In the rows, zero is written as 128.
Known rows, with every way that one mark hangs from another
j_21{j_36 j_686{j_452{j_506}}}: [155  94 138 159 117  86 115 130  93 130  70 111 124 143 140 153 151 111
 159  99 179 128 134 143  99 134 167  90 130 152 119  83 132 132 155 106
 137 126 145 139 125 159  96 127 146 171]
j_21{j_36{j_173} j_506 j_686{j_452}}: [155 142 134 178 131 119 112 137  73 117  85 154 169 154 163 123 151  85
 161 108 225 148 163 127  91 147 156  77 150 164 140  82 113 130 177 119
  86 133 105 130 103 123 125 100 133 183]
j_452{j_686}: [124 136 158 129 119  97 138 139 154 125 128 114 133 112 138 172 115 102
 139 124 134 117 121 136 109 133  97 131 125 116 119 138 149 166 152 142
 171 144 146 151 141 121 100 161 125 125]
j_869{j_21}: [129 145 117 136 125 126 161 124 146 120 139  97 111 113 139 174 126  95
 107 123 122 126 135 146 143 132  74 154 110 128 122 118 130 140 149 139
 142 144 165 155 137 151 132 120 134 133]
j_418{j_547 j_686 j_869{j_21}}: [107 198  97 136 129 168 216 113 165 191 169 127  98 151 100 168 124  90
 138 101 135 118 174  99 174 108  70 160 100 146 114 160 123 160 148 132
 151 123 218 149 126 140 124 151 122 145]
j_869{j_21{j_686{j_418{j_547{j_36}}}}}: [129 163 130 128 115 121 125 118 137 109 156 122 153 126 144 149 150 102
 122 134 112 123 173 108 154 128 110 110 107 101 114 100 130 135 121 167
 212 140 167 131 153 173 142  99 143 186]
j_686{j_21{j_36 j_869}}: [138 122  89 177 130 110 174 113  46 124 135 108 127 135 162 156 132  93
 100  86 145 106 138 139 132 157  91 143 121 154 159  99 137 145 157 106
 106 138 141 123 129 147 127 123 153 149]
j_418{j_452}: [126 112 141 148 139 109 158 139 121 109 102 118 123 115 124 174 133  98
 123 119 119 112 128 143 161 125  96 138 110 127  96 105 135 139 158 128
 166 164 118 131 135 103 131 145 140 128]
j_547{j_21 j_36{j_173} j_452}: [128 147 131 132 120 174  89 139 178 116 119 132 157 123 154 155 115 134
 173 128 104 134 142 135  95 133 153  71 123 116 108 107 176 154 120 189
  99 166  91 104 129 142 185 145 148 171]
j_36{j_21 j_173 j_452 j_506}: [ 95 131 108 163 150 142 156 151 136 106  80 114 168 125 117 147 119 114
 140  97 151 144 145 135 149 151 117 113 131 170 141 136 147 166 155 111
  49 165 116 131 178 108 164 136  81 181]
j_232{j_452{j_506{j_36{j_21 j_173}}}}: [ 82 140 101 149 100 112 120 149 120 116  87 145 165  80  99 164  99 118
 156 108 128 129 133 152 115 122 148  77 154 185 147 115 144 142 169 146
 117 188  88 126 102 100 146 155  94 143]
j_452{j_506{j_21} j_686}: [121 112 184 131 105 117 110 137 188 144 112 111 129 109 101 170 102 128
 154 140 133 111 101 162 107 121 138  91 117 112 105 136 184 143 154 151
 165 155 134 172 134 132  89 165 150 127]
j_452{j_506{j_21 j_36}}: [120 105 153 139 117 136  99 134 168 113 107 122 121 103 105 163  97 147
 180 157 103  99  94 163 137 114 131  82 103 126 130 125 161 106 145 158
 111 183 140 170 105 117 119 161 141 138]
j_173{j_36{j_21{j_686} j_452}}: [110 152 111 137 136 119 136 160  92 107 123  94 125  89 127 168 102 103
 120 106 111 116 123 134 115 133 146 142 151 177 160 101 112 187 118 101
  98 124 108 124 158 137 136 135  86 190]
j_232{j_36}: [129 147 133 135 124 116 174 137 122 137 124  97 117 127 139 162 113 100
 153 115  99 104 152 119 122 138 116 135 121 134 118 140 115 166 150 138
 127 146 153 125 111 125 124 148 119 141]
j_418{j_506 j_686{j_452}}: [ 98 139 106 166 126 127 172 129 116 126 108 120  98 153 127 154 107 133
 175 120 163 103 143 112 142 107 104 148 132 150 102 165 108 151 151 118
 105 137 185 166 119 126 118 143  94 165]
j_869{j_21{j_36{j_173} j_506}}: [137 162 111 167 130 135 149 120 134 134 113 127 164 148 150 147 139  72
 106 108 195 133 179 127 112 158 111 111 126 148 140  95 139 109 196 148
  99 146 138 134 114 121 144  88 140 153]
j_173{j_36{j_21{j_869} j_452{j_506}}}: [ 83 150 101 132 135 105 115 148 120 147 120 105 104 105 104 191  82 125
 109 107 102  78 136 161 109 141 134 103 149 201 165 107 133 183 135 104
  59 140 115 141 163 149 104 147 102 175]
j_506{j_21 j_36}: [129 125 145 139 127 148 120 135 139 111 129 138 126  92 126 156 102 137
 167 161  93 111  88 154 148 131 106 114 113 116 130 140 132 117 137 155
 116 176 138 160 100 106 139 148 133 137]
j_36{j_452}: [120 110 116 145 148 105 155 134 115 116 102 101 117 116 136 168 105  98
 150 127 121 114 128 142 153 133 106 140 119 144 138 116 123 161 144 142
 102 144 131 149 172 121 125 146 114 155]
j_173{j_36{j_21}}: [108 158 126 133 128 120 156 152 133 101 129 106 129  97 118 181 110 128
 109  99 108 100 138 149 130 136 118 139 148 155 131 144 130 171 129  98
 114 126 108 136 124 120 120 143  96 148]
j_547{j_36{j_21{j_686 j_869} j_452}}: [109 139  85 134 134 116  77 137  69 144 117 132 121 102 151 164 103 100
 138 103  97 134 120 139 129 162 128  95 148 176 162  80 117 187 108 135
  68 129  97 112 148 174 169 134  92 195]
j_506{j_21{j_36{j_173} j_686}}: [150 110 146 152 116 174 136 136 108 133 105 129 179 110 153 126 145 106
 143 115 187 163 126 153 135 152 173 114 116 139 126  90 152 141 172 125
 104 160 125 132 112 125 148  91 132 187]
j_686{j_21}: [128 120 111 169 132 115 182 127  90  75 132  83 119 119 138 153 119 101
 129 108 121 117 123 147 152 119  85 138 116 136 142 111 148 145 133 121
 135 150 121 140 138 127 132 153 139 136]
j_418{j_686{j_21{j_506{j_36} j_869}}}: [107 182  67 179 134 139 148 120  63 105 160 137  92 157 131 147  82  81
 153 132 123  86 130 116 103 115  56 101 116 168 188 115 114 131 156 142
  52 151 114 148 101 107 149 150 128 150]
j_869{j_21{j_506}}: [128 167 118 148 123 125 145 122 134 110 133 113 108 144 125 168 114  77
 117 127 140 116 149 136 118 136  76 128 117 131 138 112 139 120 158 149
 126 134 140 158 118 135 129 121 145 130]
j_547{j_36{j_21 j_452}}: [111 111  95 143 146  91 107 137 121 125  91 117 130 107 133 173  96 127
 148 109  83 125 133 139 155 141 118 104 139 153 126 117 127 158 113 154
  90 140  96 118 158 126 171 152  93 161]
j_686{j_21 j_418{j_506 j_869}}: [106 134 118 175 139 125 206 118  95  91 160  77 160 153 114 139 125 126
 131 112 103  89 161  98 174 116 117 148 131 119 134 128 132 141 130 133
 159 149 193 144 139 148 106 161 159 135]
j_21{j_36{j_452}}: [137  97 104 158 148  96 161 124 104 134  86 102 136 124 148 163 123  96
 132 108 141 113 140 124 141 155 129 150 117 145 137 107 119 140 159 134
 103 136 141 128 164 120 125 127 124 162]
j_452{j_506}: [115 110 144 139 114 104 135 132 163 116  91  91 112 137 109 175 117 110
 158 121 138 108 135 159 135 118 124 107 109 146 123 111 166 144 156 131
 121 149 140 161 134 135  97 162 132 134]
j_173{j_36{j_452}}: [108 144 119 132 149 121 143 149 146 117 124  94 108 105 136 176 110 105
 134 135 114  96 136 135 125 126 117 136 126 162 149 127 110 174 142 127
 101 140 120 147 171 112 110 142 108 164]
j_869{j_21{j_36{j_452}}}: [140 118  86 152 146 100 169 113 110 152 111 100 127 115 153 167 127  86
  96 111 136 123 141 125 134 156 102 162 110 141 135 102 110 130 157 147
 130 132 174 128 165 136 143 100 134 160]
j_547{j_21{j_506} j_36}: [124 144 141 136 120 137  90 144 164 108  97 136 136 152 122 167  98 120
 163 136 110 103 134 120  93 136 137  55 124 123 111 116 153 120 134 178
  95 139  90 126 102 124 146 153 159 133]
j_452{j_506{j_21}}: [122  96 158 136 117 135 132 130 171 123 101 105 112 123  97 169 107 132
 159 135 128 108 115 174 144 120 142  95 105 128 107 122 180 131 151 138
 117 156 132 168 123 130 105 149 144 137]
j_869{j_21{j_36 j_686{j_418}}}: [160 123 116 135 113 107 170 117  97 116 136  95 155 132 155 147 158  82
  83 114 128 132 165 118 117 147 137 164 112 108 129  74 107 127 157 142
 189 127 176 135 151 164 128  68 167 168]
j_36{j_21{j_686} j_506}: [119 134 133 149 121 144 150 152 100  88  98 100 134 135 111 153 141 106
 139  88 140 142 125 128 125 150 126 127 122 145 127 126 162 162 143  76
 101 132 122 129 128 148 143 148 104 172]
j_686{j_452{j_506{j_21}}}: [132  94 160 147 122 114 118 133 150 128  96 129 109 120 105 163 113 157
 175 140 137 114 108 177 138 106 143  76 132 131  96 134 147 124 133 131
 131 150 138 172 123 133  94 140 151 140]
j_21{j_36}: [143 106 122 150 125 106 164 121 114 126  94 114 135 135 143 166 142 102
 127 100 151 113 146 135 137 158 126 143 112 133 117 120 130 136 164 124
 124 139 147 135 125 122 114 126 140 143]
j_173{j_36{j_506}}: [110 171 148 141 131 162 151 155 181  94 117  87 115 142 125 174 153 116
 130 118 139  98 138 126 109 136 111 114 107 142 122 163 141 160 161  88
 103 137 128 159 140 121 102 139 125 155]
j_452{j_686{j_21{j_506}}}: [126 154 139 180 123  91 148 129 103  88 139 105 133 138 126 155 102  81
 136 117 149 107 132 119  87 126  83 105 131 125 149 118 162 139 153 144
 152 134 101 139 131 112 109 174 150 120]
j_173{j_36{j_21{j_686{j_452} j_869}}}: [121 178 119 136 124 126 115 155  58 131 148 140 113  98 145 169 117 130
 112 104 128 114 120 155  91 138 124 110 177 182 155 115  87 193 111  76
 100 116 111 131 117 166 109 113 102 187]
j_686{j_21{j_36} j_418{j_506 j_869}}: [126 122 109 189 139 110 211 108  76 111 145  83 178 164 124 140 143 127
 116  91 121  89 175  81 166 141 139 155 129 120 135 122 131 124 145 124
 155 142 193 128 128 146 106 145 167 140]
j_232{j_36 j_452{j_506{j_21}}}: [109 123 133 139  87 131 154 138 139 153 103 113 112 109  90 165 101 119
 172 119  96 107 133 137 103 124 175  90 135 138  98 146 144 148 169 157
 165 154 118 130  92 113 105 145 144 135]

Rows
[105 179 109 149 120 149 109 146  50 118 125 156 160 130 131 143 108  77
 127  95 178 140 155 155 106 160 121  90 159 189 172  76 145 175 160 111
  48 145  87 131 104 145 148 121  97 183] -> j_36{j_21{j_506 j_686 j_869} j_173}
[121 161 146 138 141 120 199 122 143 132 153 133 159 146 101 155 134 117
 139 117 107  94 188 108 183 123 114 138 118 116 121 147 126 159 138 135
 182 140 191 146 146 130  82 158 152 143] -> j_686{j_418{j_547 j_869}}
[130  90 159 139 121  93 135 140 118  87  99  98 147 131 107 158 143  93
 130 127 117 110 157 137 133 106 160 103 101 119 107  52 143 135 156 141
 210 160 124 138 163 132 110 126 174 154] -> j_21{j_686{j_418{j_452{j_506}}}}
[ 88 161 144 150 112 148 174 113  98 127 160 156 161 129 110 142 106 161
 126 140 127  69 153 122 186 150 111 142 125 106 115 165 163 139 151 126
 150 173 203 159 134 145  96 111 125 187] -> j_686{j_418{j_506{j_21{j_869}} j_547}}
[134 153 131 197 123 110 144 126  97 107 116 117 188 141 153 133 123  80
 124  96 204 126 161 114  85 152 113  96 136 142 155 103 163 128 186 143
 135 148  98 119 129 100 125 138 149 144] -> j_452{j_686{j_21{j_36{j_173} j_506}}}
[128 114 140 148 129  85  93 137 135 115  95 127 108 122 125 166 111 142
 189 150 123  96 106 151 119 105 111  71 130 146 132 124 114 119 140 148
 117 164 147 157 119 127 106 164 133 140] -> j_686{j_452{j_506{j_36}}}
[ 67 176  88 161 108 135 153 123 128 131 105 134 134 143 101 160  95 144
 171  86 138  96 174  89 184 130 109 131 125 153  89 180 163 149 131 115
 110 146 163 123 110 125 160 166  54 191] -> j_418{j_506 j_547{j_36{j_21}} j_686}
[ 98 130 131 134 141 107 124 147 172 119  99  75 103 119 115 184 101 110
 146 135 125  82 135 143 113 114 148 100 118 176 148 110 134 164 149 127
 101 142 122 160 175 124  90 157 119 162] -> j_173{j_36{j_452{j_506}}}
[133 182 111 145 120 138 102 136  96 104 144 129 117 126 140 150 117  68
 145 149 131 123 116 116  94 130  84 109 114 134 170  84 116 110 147 159
 124 149 137 149  96 145 150 126 132 156] -> j_869{j_21{j_506{j_36} j_686}}
[117 127 100 175 140 119 181 123 135 144 127  93  83 167  95 159 116 117
 178  96 136 114 145 124 136  69 122  92 126 169 126 128 115 155 131 120
 112 118 159 154 124 141 105 188 158 130] -> j_418{j_686{j_21 j_452{j_506}} j_869}
[113 152 124 145 112 122 112 135  94 113 111 140 150 111 124 156 122 119
 155  89 126 129 147 122 159 143 128 107 132 143 115 121 161 161 109 113
 149 140 114 107 122 147 159 155  89 190] -> j_418{j_547{j_36{j_21{j_686}}}}
[118 188 114 153 131 150 112 133 148 110 139 144 147 123 146 145 108  83
 141 155 154 126 145 132 110 129  69  93 121 146 165 106 124 108 175 174
  94 177 130 150 103 109 160 121 121 145] -> j_869{j_21{j_506{j_36{j_173}}}}
[ 94 164  87 161 151 118 121 139  75 131 114 154 157 125 128 152  80  87
 127 109 158 120 160 152 122 159 106  97 162 201 182  98 129 172 161 138
  18 156  87 130 145 120 149 126  88 175] -> j_36{j_21{j_506 j_869} j_173 j_452}
[120 124 108 177 130  92 102 125  67 115 136 127  96 123 139 160 101 136
 162 137 119  88  99 152 114 110  80  64 136 165 169 102 115 125 128 132
 105 169 136 149 119 147 111 163 148 144] -> j_686{j_21{j_869} j_452{j_506{j_36}}}
[104 147 129 149 133 155 101 149 174  96  81 125 174 142 129 155 143 124
 153  95 142 148 158 136 140 149 119  65 126 147 115 141 167 157 150 116
  65 167  95 124 127 122 174 140  95 169] -> j_547{j_36{j_21 j_173 j_506}}
[133 129 103 174 141 104 154 122  47 112 152 124 102 125 155 156 121 123
 124 111 130 113 117 161 131 125  67 111 149 152 151 119 107 158 123 112
 115 141 128 144 136 149 115 135 146 145] -> j_686{j_21{j_869} j_452}
[119 117 118 170 141  82 159 131 102 104 136  87 128 104 142 158  91  95
 133 118 125 118 106 123 121 120  85 136 129 135 150 114 140 165 134 153
 162 141 131 132 190 123 122 176 128 142] -> j_36{j_452{j_686{j_21}}}
[104 108 128 162  94  56 171 129 112  87 130  93 150 111 101 164 115 101
 121 111 112 102 143 126  83 103 141  96 140 116 129 113 155 150 157 169
 252 146 108 142 166 123  79 155 178 122] -> j_232{j_452{j_506 j_686{j_21 j_418}}}
[112 152 142 124 117 186  92 143 167 136 117 131 123 155 136 178 126 139
 143 124 108 109 120 115  99 159 115  54 106 130 108 137 155 151 138 141
  69 150 129 131 122 163 142 143 159 154] -> j_547{j_21{j_869} j_36{j_506}}
[101 141 152 146 143 138 132 151 180 127 100 112 166 131 140 146 127  89
 157 129 177 143 130 113 108 142 103  94 119 138 135 142 150 179 181 145
 112 169 136 146 194 108 122 152 103 169] -> j_36{j_173 j_452{j_686} j_506}
[112 145 129 150 105 174 176 144 133 132 107 123 124 127 105 154 130 117
 159 113 100 116 123 105  99 146 145 103 125 118  90 186 137 148 177 132
 150 154 121 125  92 106 122 128 136 146] -> j_232{j_36{j_506{j_21}} j_452}
[145 132 116 138 117 132 134 124  57 146 121 125 126 129 167 156 144  81
 117  96 161 123 134 135 113 173 128 137 121 156 152  80 126 166 165 103
 102 126 144 132 118 164 120 106 135 178] -> j_21{j_36 j_686 j_869}
[124 124  98 160 149 136 147 123  95 152  92 109 125 159 144 164 143  94
 122 101 155 104 138 115 117 186 105 122 108 158 147 123 132 155 181 102
  61 140 152 135 170 142 120 113 130 181] -> j_21{j_36{j_452 j_506} j_869}
[114 135 137 136 146  90 108 141 136 137 125 122 134  87 149 162  85 107
 166 160 107 105  91 113 111 132  87 123 126 127 155 131 115 152 144 180
 140 164 141 143 163 105 127 174 107 145] -> j_506{j_36{j_452{j_686}}}
[ 89 182 142 158 126 152 185 123 121 153 140 121 141 148 104 162 122 127
 167 104 155  92 158  88 193 140 104 151 121 141 116 173 162 154 148 109
 139 157 219 146 111 142  93 189 105 154] -> j_418{j_506 j_547 j_869}
[128 162 151 125 131 134 129 128 137 133 148 135 162 149 125 150 151 107
 165 119 103 117 180  92 162 124 143  88 116 119 124 113 123 163 115 151
 193 140 167 125 140 160 115 153 149 171] -> j_21{j_686{j_418{j_547{j_36} j_869}}}
[117 135 113 142 148 150 189 135 153 168 127 124 109 151 100 174 126  84
 147 103 110 117 154 112 163 103 103 141 102 147  97 126 104 164 158 128
 142 138 146 136 121 102 136 170 144 117] -> j_418{j_452 j_686 j_869}
[121 102 126 163 145  62 177 126 104  88 150  84 156 107 140 144  97  98
 117 135  97 102 138 112 119 113 100 138 132 107 152 104 120 160 130 171
 197 144 138 136 216 121 112 151 154 146] -> j_36{j_452{j_686{j_21 j_418}}}
[ 97 156 126 157 139  89 118 149 122 126 105 143 181 109 118 148  75  90
 139 113 163 131 147 128  98 146 116 100 163 163 157 119 142 167 157 156
  96 150  90 130 161  95 135 158  86 157] -> j_36{j_21{j_506} j_173 j_452{j_686}}
[133 170 118 146 121 134 131 130 101 108 138 110 110 139 135 156 126  61
 126 125 155 134 138 129 101 136  95 123 116 138 146  77 137 130 153 139
 129 125 137 149 114 158 133 116 142 155] -> j_869{j_21{j_506 j_686}}
[153 157 111 160 116 123 138 120  85 126 116 111 128 151 144 152 145  58
 111 104 175 135 148 115  95 161 122 127 115 139 146  72 130 113 172 136
 136 112 144 131 106 152 135  93 152 166] -> j_869{j_21{j_36 j_506 j_686}}
[121 155 145 134 122 190 152 136 137 161 137 121 115 148 125 156 122 122
 144 121 105 100 127 125 112 165 109  99 114 127 114 170 137 161 163 113
  86 158 157 136 103 144 122 127 139 164] -> j_232{j_36{j_506{j_21{j_869}}}}
[134 136 125 128 116 149 101 130 158 114 120 124 118 129 140 172 112 141
 169 128  72 112 130 128  92 138 141  91 115 105  97 114 171 144 100 179
 124 140 101 108 128 156 169 156 168 157] -> j_547{j_21 j_36 j_452}
[ 97 146 152 138 112  99  90 151 162 133 103 138 177  86 112 156  87 127
 155 123 139 121 125 140  98 124 124  76 145 153 146 121 161 148 161 155
 123 182 128 137 127 113 136 180  90 142] -> j_452{j_506{j_36{j_21 j_173}} j_686}
[133 103 136 143 114 136 125 115 128 167 100 127 122 133 121 169 118 131
 122 112 143  99 127 172 125 160 146  95 112 143 124 110 171 127 169 124
  93 151 153 154 110 150  98 115 163 156] -> j_452{j_506{j_21{j_36 j_869}}}
[112 105 137 142  80 146 125 139 113 117  96 119 112 101  93 161 121 106
 165 125 135 135 100 161 111 117 186  87 126 146 115 102 172 146 162 137
 163 148  96 157 111 135 112 135 147 157] -> j_232{j_452{j_506{j_21{j_686}}}}
[127 110 108 167 144  94 182 124  58  86 158 118 145 123 134 153 128  96
  77 117  89  90 149 144 154 119  81 134 120 122 133  79 118 141 150 143
 185 168 119 123 165 124 127 118 179 140] -> j_686{j_21{j_869} j_418{j_452}}
[125 148 119 155 117 112 132 145  62  90 106 123 135 132 110 154 107  88
 144  97 144 128 137 138 113 147 128 111 144 157 147  92 151 151 140 111
 102 120  90 129 101 135 138 144 110 159] -> j_36{j_21{j_506 j_686}}
[ 96 187 122 136 131 161 140 153 125 119 136 115 118 133 112 183 128 127
  93  92 120  95 136 142 109 165  98 115 136 166 143 156 142 182 148  64
  69 131 119 144 125 143 116 128 108 166] -> j_173{j_36{j_21{j_869} j_506}}
[104 137 137 145 127 110 146 129 111  78 129 113 160 124 130 146 106 138
 154 156  96  73 140 107 148 130 110 139 123 105 135 137 117 119 150 162
 135 179 181 156 128 122 122 143 121 149] -> j_686{j_418{j_506{j_36}}}
[106 111 149 136 127  74 116 138 163 145  94  92 115 115 115 179  94  98
 159 136 136 107 120 137 105 127 122 103 124 143 134 112 157 162 154 158
 144 145 144 157 189 130  91 180 120 144] -> j_36{j_452{j_506 j_686}}
[105 134 148 133 109  74  97 145 146 131 106 123 139  93 100 175  83 133
 150 122 108 100 112 136  99 128 110  96 141 137 140 131 157 142 137 147
 148 160 133 141 119 124 120 193 108 126] -> j_452{j_506{j_36{j_21}} j_686}
[120 145 132 114 120 154  94 139 145 147 127 141 120 124 147 181 100 138
 131 131  87 107 111 139 112 148 119  71 124 137 117 113 140 155 124 167
  87 150 126 124 117 156 147 141 154 145] -> j_547{j_21{j_869} j_36}
[130 128 136 164 133 161 159 136 148 115  78 109 179 159 143 146 170  99
 134  97 199 141 167 122 131 165 128 108 103 142 119 137 160 138 200 103
  78 162 140 133 134 113 132 114 127 166] -> j_21{j_36{j_173 j_506}}
[110 150 141 133 138 108 143 147 157 165 126 110 167 104 160 145  92  86
 162 132 134 126 151  97  92 141 125 118 146 150 142 130 107 191 168 174
 134 164 148 111 162 107 135 157  93 162] -> j_232{j_36{j_173 j_452{j_686}}}
[101 131 126 150 115 110 165 138  58  76 121 100 173 120 113 138 116 129
 124 101 119 106 153 118 149 141 149 162 145 125 128 107 142 156 124 113
 151 143 164 137 133 157 132 124 104 181] -> j_36{j_21{j_686{j_418{j_506}}}}
[101 125 116 145  99 102 121 140 123 110  91 124 109 104 106 178 111 111
 174 134 113 102 117 138 107 116 131  85 124 151 138 122 139 128 168 162
 149 172 115 155 106 110 111 167 131 127] -> j_232{j_452{j_506{j_36}}}
[145 111 129 149 116  99 103 125  61 156  95 130 111 145 147 163 144 108
 140  99 177 115 131 151  90 150 158  85 135 167 141  73 123 149 154 100
 106 128 152 144 121 181  92 111 149 181] -> j_21{j_36 j_686{j_452{j_506}} j_869}
[ 81 175 119 168 118 114 153 130  76 107 117 143 157 101 101 150  89 157
 158 109 126  79 137 102 181 148  87 156 139 145 128 171 158 122 137 113
 128 182 186 127 100 114 141 176  60 178] -> j_418{j_506{j_36{j_21}} j_547}
[128 108 158 145 142 153 104 139 168 164 112 140 127 113  80 170 112 134
 170 151  80  99 102 139 159 104 136  72 106 129 113 109 146 108 151 160
 151 186 143 148  91 108 125 184 173 112] -> j_418{j_452{j_506{j_21 j_36}} j_869}
[149 124 131 141 114 159 127 124  71 156 127 137 132 119 154 148 133 107
 119 114 149 129 109 154 121 172 145 124 120 139 137  95 143 146 159 111
 107 142 140 137 103 161 126  95 147 182] -> j_506{j_21{j_36 j_686 j_869}}
[129 130 135 157 128 123 139 155  78  92  94 123 133 136 117 150 143 125
 151  87 150 145 118 134 114 137 120 109 147 143 115 132 127 160 122  71
 111 125 122 135 126 151 133 137 109 177] -> j_36{j_21{j_686{j_452}} j_506}
